Each row was made from one path, in order. Every step used is in the known rows, and no mark comes twice. Write each row's path.
Known rows
dilu pemu butip: [1.336 0.190 5.961 -0.841 0.531 1.321 -1.962 0.140 4.990 0.980 -2.772 1.314 0.392 -0.201 -1.665 1.187 0.085 -0.762 1.534 0.730 1.794 -0.721 1.919 -0.494 0.169 -0.996 0.020 3.699 0.025]
devif pemu dilu: [-0.297 -0.317 -3.127 -2.114 -0.486 0.283 0.768 3.218 2.634 0.468 2.399 -0.817 -0.377 -0.034 -3.533 -2.131 2.026 -1.946 3.122 0.552 0.117 0.500 2.065 -0.384 3.273 -1.130 1.739 -0.401 -2.124]
govud togof: [0.158 -1.386 -1.495 0.524 -1.937 1.321 0.421 1.059 2.037 -2.366 -3.127 -1.195 1.336 0.165 -2.553 1.820 -1.870 2.535 1.169 0.168 1.641 1.031 0.701 -2.908 1.277 -2.309 0.570 -5.179 -0.188]
butip pemu devif gose: [-1.441 0.315 1.096 1.005 -1.523 0.986 3.929 -0.858 0.144 -0.591 4.639 1.156 -0.887 1.191 -0.650 0.227 -1.074 -1.699 -1.449 -0.551 1.062 1.921 -0.803 -2.122 1.162 2.499 -2.100 1.899 0.635]
dilu pemu devif gose tovi togof: [-0.189 -1.974 3.160 -0.571 1.190 0.147 -1.918 -1.282 -0.309 1.363 5.433 -0.854 -1.808 -1.784 1.569 4.420 -1.310 -0.149 0.268 0.898 1.332 -0.069 -0.556 -2.890 -1.515 -1.154 -4.060 2.054 -0.936]
govud togof tovi gose: [-0.977 0.734 -3.151 0.670 0.566 0.263 1.090 -0.405 -1.977 -1.237 -5.532 0.170 0.587 1.170 -0.135 -1.365 -0.782 2.708 0.619 -1.137 0.907 2.294 -0.535 1.245 -0.375 -2.656 1.074 -5.129 0.852]
tovi pemu: [1.755 -2.597 -1.002 0.996 -0.410 -0.601 0.442 1.577 0.615 -0.495 -2.687 -1.335 0.158 1.073 -3.652 -0.441 -3.618 0.151 -0.299 -0.305 -2.418 -0.520 1.590 -1.833 -0.267 -1.924 1.211 0.551 -1.192]
butip pemu: [1.095 -0.347 -0.924 1.566 -2.874 0.566 4.486 1.215 2.559 0.132 -2.243 1.821 -1.777 1.188 -1.804 -0.364 -3.403 1.053 -0.338 -0.108 -0.860 -0.224 2.209 -2.951 3.468 0.745 1.241 0.723 -1.191]
govud togof tovi gose devif pemu butip: [-0.197 1.541 -0.006 -0.367 1.912 1.017 -3.898 -2.174 -3.250 2.947 -0.865 -0.565 2.446 -2.387 3.968 -1.322 2.025 -0.660 -1.196 2.820 0.384 -2.052 -1.700 2.135 -1.359 -0.425 -0.291 -2.962 0.665]
dilu pemu devif: [0.210 0.771 6.064 -2.910 0.777 0.335 0.922 0.520 4.169 -0.175 0.767 0.455 1.175 0.090 -4.411 2.999 -1.214 -2.258 0.540 -0.999 1.269 0.767 2.610 -0.204 -0.320 -2.630 -2.489 2.744 0.006]
togof tovi gose devif pemu dilu: [-2.135 3.276 -3.881 -2.816 1.615 -1.134 0.790 1.714 -1.271 3.216 1.438 -0.023 -0.135 -0.295 0.600 -3.696 3.012 -3.040 0.839 -0.289 -1.366 -0.920 1.153 4.652 1.178 1.146 0.552 -0.586 -0.435]
dilu pemu devif gose tovi togof govud: [0.181 -2.596 4.346 -1.942 2.301 -2.455 -0.202 -1.892 -1.903 1.965 6.088 -0.480 -2.198 -1.874 3.357 4.221 -1.964 -0.218 0.582 0.145 4.022 -1.805 0.756 -0.125 -2.337 -1.301 -2.187 -0.308 -0.546]
tovi gose devif pemu dilu: [-2.359 -0.106 -2.343 -3.241 0.233 0.530 -1.055 1.427 -0.186 3.127 2.755 -2.608 -0.368 -0.178 0.135 -2.458 0.922 -3.695 0.968 0.206 -0.301 -1.321 0.919 0.133 0.640 2.600 0.848 0.660 -0.717]
devif gose tovi togof: [0.336 -3.590 -3.512 2.088 -1.046 0.687 -0.786 0.215 -1.236 -0.195 2.438 -1.126 -3.183 -0.343 1.378 0.913 -2.023 3.036 0.502 0.909 -1.489 -0.303 -1.132 -3.126 0.530 0.095 -1.016 -1.042 -0.502]
govud togof tovi gose devif: [-1.451 2.345 -2.214 -0.263 -0.221 -0.156 0.236 -0.707 -1.902 0.195 -4.038 -0.310 1.835 0.027 1.506 0.261 -0.866 1.393 -1.031 -0.843 0.170 -0.515 -0.089 2.076 -1.265 -0.244 -0.567 -4.846 1.426]
dilu pemu tovi: [0.193 0.931 3.480 -0.407 0.615 0.988 -0.075 0.196 3.668 -0.819 -0.925 1.568 -0.047 -0.411 -2.022 3.343 0.868 -1.202 3.414 -0.932 0.024 1.010 1.846 0.261 2.562 -1.558 -1.139 2.911 -0.323]
devif gose butip: [-0.028 -0.681 -1.018 1.009 -2.299 0.058 -2.878 -0.131 2.755 -3.411 0.833 0.523 -1.630 2.873 0.463 -2.452 -1.276 2.009 0.177 -0.952 0.815 0.479 -0.102 0.122 0.804 4.349 0.305 0.511 2.081]
govud togof tovi: [0.360 2.163 -2.987 0.666 -0.976 -0.527 1.948 0.791 1.031 -2.053 -4.298 1.350 1.525 0.085 -2.235 0.559 0.232 3.184 0.989 -0.149 0.723 1.324 1.026 1.449 1.334 -3.979 0.384 -5.810 0.601]
gose butip pemu devif: [1.138 2.448 2.533 -0.291 -2.732 -0.867 1.478 -0.746 2.570 -0.518 -0.575 1.746 0.403 0.429 1.637 1.239 0.218 0.929 -2.827 0.298 0.816 -1.119 0.323 -1.125 0.041 3.801 -0.061 2.751 -0.349]
devif gose: [-1.051 -2.093 -1.721 1.067 -1.389 1.206 0.970 0.715 1.687 -2.660 1.770 0.243 -1.656 2.841 -3.248 -2.006 -2.123 0.248 1.509 -1.304 -0.099 2.183 0.563 -0.917 1.792 0.747 -0.744 -0.264 2.003]
butip pemu dilu: [-0.794 1.960 -2.866 -0.026 -2.892 -0.273 4.980 2.619 3.272 1.344 -1.220 1.229 -1.195 0.352 -1.394 -0.509 1.292 -0.640 1.322 -0.729 1.188 0.510 1.776 -2.052 3.231 2.066 2.166 0.600 -2.511]
tovi togof: [1.362 -4.090 -1.202 0.741 -0.648 0.914 0.739 1.636 0.348 -0.718 -1.767 -1.687 -1.439 0.137 -4.087 0.549 -2.461 2.421 -0.859 0.731 -0.838 0.009 0.812 -4.467 -1.151 -3.042 1.491 -1.516 -0.725]
gose tovi pemu butip: [3.256 0.692 0.696 1.586 -0.212 -0.186 -2.225 0.436 0.183 2.128 -3.432 -0.391 1.076 -1.605 3.149 1.163 1.119 1.025 -0.041 1.854 -3.363 -3.156 -1.281 0.769 -0.301 -0.902 0.639 3.250 -1.796]

Which path is each row?
[-0.610 3.992 0.347 0.717 -0.679 -1.493 0.467 -2.954 -2.564 -0.094 -3.845 1.535 1.420 -0.302 5.761 0.108 1.004 2.441 -2.961 -0.420 2.950 0.356 -2.308 0.677 -1.835 2.535 0.371 -1.948 0.341] : govud togof tovi gose butip pemu devif
[2.619 -1.559 2.168 1.170 0.537 0.609 -2.082 0.526 0.578 0.932 -3.297 -0.952 1.689 -0.498 -1.346 -0.719 0.279 -0.402 -0.682 1.066 -1.704 -1.350 -0.428 -1.136 -1.994 -1.526 1.760 2.763 -0.766] : tovi pemu butip
[0.268 2.965 -4.208 -0.387 0.636 -3.118 2.380 3.433 0.481 1.071 -2.950 0.550 1.120 -0.250 -2.758 -2.286 3.169 -1.129 1.396 -1.466 -1.546 0.552 1.399 3.687 -0.112 -2.529 1.993 -0.211 -1.941] : togof tovi pemu dilu
[-0.577 1.290 -0.455 0.727 2.192 -1.994 1.374 -0.108 -2.723 -0.945 2.899 0.515 1.572 0.460 -2.223 -1.192 0.878 -2.088 -1.222 -1.031 -1.664 2.170 -1.297 3.389 -2.094 -1.936 -2.515 0.732 1.132] : togof tovi pemu devif gose
[-0.983 0.903 2.018 -0.947 -1.182 0.075 -2.157 -0.956 1.677 -3.222 3.499 0.274 0.510 1.760 0.242 -0.618 1.620 0.013 -1.123 -1.055 1.331 1.367 -1.629 1.236 -1.235 3.659 -1.565 1.685 2.416] : pemu devif gose butip
[0.648 -1.058 -0.523 -1.450 -0.962 0.721 -0.520 1.418 2.027 0.628 3.265 -0.847 0.009 -0.335 -2.471 0.102 -2.665 -1.625 -0.394 1.913 -2.690 -2.849 3.034 -0.598 2.373 -0.009 -0.869 -0.035 -0.092] : gose devif pemu
[-1.350 -0.258 -0.451 0.318 0.622 2.325 0.472 -0.246 -1.403 -1.085 -2.601 -0.080 -0.338 1.301 -0.034 -0.138 1.607 -0.152 1.841 -1.965 -2.137 2.559 -2.086 1.270 0.739 0.147 0.995 1.552 1.385] : pemu tovi gose
[0.150 2.350 0.422 0.441 1.167 -3.324 -2.081 -1.221 -1.729 -1.941 2.148 0.988 1.199 0.896 1.382 -1.732 1.720 -0.405 -2.207 -1.090 -0.676 0.334 -1.448 4.266 -3.217 1.306 -1.561 1.812 1.334] : togof tovi pemu devif gose butip
[0.127 -0.490 -1.068 2.914 -3.531 -0.249 -0.381 -1.154 2.212 -1.870 1.135 1.913 -3.190 2.395 2.779 -2.472 -2.605 1.880 -1.158 -0.381 1.305 -0.372 0.240 -2.597 2.326 6.647 0.757 1.896 0.566] : devif gose butip pemu
[-0.184 1.689 -0.485 1.212 0.726 -3.006 -3.994 -2.155 -2.760 -2.614 1.082 -0.756 2.938 -0.714 2.675 0.128 1.940 0.805 -2.340 0.157 2.367 0.535 -2.756 1.557 -4.059 0.475 -1.706 -2.766 0.634] : govud togof tovi pemu devif gose butip
[-0.201 1.653 -2.333 0.633 -0.641 -1.136 -2.626 -1.363 -1.080 -1.985 -6.470 0.691 0.499 1.225 3.261 -2.016 0.005 4.553 -0.350 -1.071 1.893 0.541 -1.003 2.177 -1.140 0.803 1.984 -4.046 1.262] : govud togof tovi gose butip
[-1.121 0.579 -1.361 1.226 1.666 -1.572 -0.039 -1.056 -3.604 -1.676 2.149 -0.877 3.098 -0.907 -0.823 0.766 0.981 -0.763 -1.217 -0.331 1.426 2.010 -2.276 0.807 -2.830 -3.205 -2.641 -4.043 0.166] : govud togof tovi pemu devif gose
[-1.187 0.083 -0.785 2.247 -0.416 1.810 2.968 -0.963 -1.874 0.598 -2.360 1.416 -1.796 0.491 2.305 -0.040 0.072 -0.164 0.642 -1.369 -1.795 1.857 -1.867 -1.397 2.455 2.529 1.361 2.713 -0.457] : butip pemu tovi gose
[0.818 -2.637 0.261 -0.078 1.720 -1.026 1.675 0.124 -2.527 -0.122 0.005 -0.776 -0.647 -1.484 -0.266 2.161 1.087 1.707 0.923 -0.003 0.843 -0.221 -0.109 -0.086 -1.451 -2.655 2.340 -2.692 -0.109] : pemu tovi togof govud
[-1.318 -0.610 3.288 -0.422 2.044 1.842 -1.039 -0.769 0.641 0.244 -2.135 0.642 -1.037 0.544 0.065 1.331 -0.380 -1.527 2.864 -2.275 0.180 2.021 -0.049 0.237 1.039 -0.367 -0.457 3.706 0.280] : dilu pemu tovi gose
[-2.063 1.344 0.360 -0.801 -0.103 1.775 -0.042 -0.174 -1.260 0.444 -1.004 -0.511 0.825 0.096 1.667 1.586 1.790 -1.404 0.050 -1.538 -2.780 -0.349 -1.737 2.176 -0.232 2.543 -0.631 1.829 1.685] : pemu tovi gose devif
[2.118 -1.631 1.567 -0.211 0.501 2.194 -2.246 0.285 1.900 0.731 1.080 -0.129 0.235 -0.739 -1.651 -2.000 1.062 -0.669 0.906 2.828 -1.064 -0.715 0.341 -0.416 1.931 -1.544 1.015 1.497 -0.308] : devif pemu butip
[2.482 1.962 0.675 1.387 1.650 -0.997 -0.345 0.486 -0.332 1.196 -4.461 1.349 2.091 -0.469 -1.080 -1.912 2.333 0.237 -0.791 0.922 -2.769 -0.783 -0.546 3.482 -1.756 -3.260 1.480 1.633 -0.107] : togof tovi pemu butip
[-0.675 0.190 -2.721 -0.604 0.812 0.128 -1.433 -1.013 -3.094 1.225 -0.192 -1.077 1.075 -0.880 1.548 -1.250 -1.631 -0.134 -0.738 1.453 -0.181 -1.458 0.726 1.008 0.362 -1.027 -0.491 -4.837 0.197] : govud togof tovi gose devif pemu
[-0.984 1.346 -2.282 -3.187 -0.912 -0.132 -0.069 2.874 2.758 2.147 4.112 -1.592 0.499 -1.073 -1.974 -0.283 2.081 -3.498 1.242 1.271 -0.639 -2.323 2.591 0.389 2.076 1.313 0.087 -0.291 -1.429] : gose devif pemu dilu
[-1.234 -0.589 5.239 -1.525 0.899 0.936 -0.318 -0.612 2.601 -1.111 4.769 0.484 -0.265 1.089 -3.009 1.590 -1.267 -3.070 1.084 -1.242 2.696 2.283 1.114 -0.499 -0.427 -0.270 -3.893 2.906 1.352] : dilu pemu devif gose
[-0.139 1.080 2.579 -0.433 -1.217 0.004 0.452 -1.845 -0.608 0.413 -1.990 0.532 -0.707 1.570 3.674 -0.965 -1.119 0.538 -3.278 -0.917 1.013 -0.154 -1.238 -1.206 -1.221 4.988 0.897 3.648 0.076] : tovi gose butip pemu devif
[1.410 -2.166 -0.046 1.490 0.205 -1.198 4.183 -0.715 -3.164 1.487 0.075 0.756 -2.219 -2.170 2.354 2.234 -0.195 1.663 -0.449 0.645 1.214 -1.332 0.132 -2.722 0.203 -0.552 2.962 -1.521 -1.878] : butip pemu tovi togof govud
[1.614 -4.595 -0.374 -0.588 2.781 -0.582 -0.151 -0.253 -3.594 1.077 4.084 -1.453 -1.510 -2.533 0.047 0.812 0.222 0.243 1.291 1.975 0.265 -0.782 0.355 -0.799 0.208 -3.807 2.327 -2.647 -1.357] : devif pemu tovi togof govud
[0.275 -1.153 2.599 -1.329 0.968 2.430 -3.961 -1.144 -0.934 3.243 1.012 -1.416 0.550 -0.698 1.944 -2.018 -0.031 -2.549 -1.208 2.317 -1.425 -2.695 -0.774 0.076 -0.890 2.396 0.220 2.827 0.725] : tovi gose devif pemu butip
[-0.329 -1.610 -0.667 0.444 -0.300 0.657 -0.220 -0.453 -2.529 -0.102 4.965 -1.496 -1.096 -1.333 1.268 2.772 0.594 1.343 -0.892 0.887 -0.884 0.109 -2.582 -1.978 -1.633 -0.624 -2.902 -0.249 -0.045] : pemu devif gose tovi togof
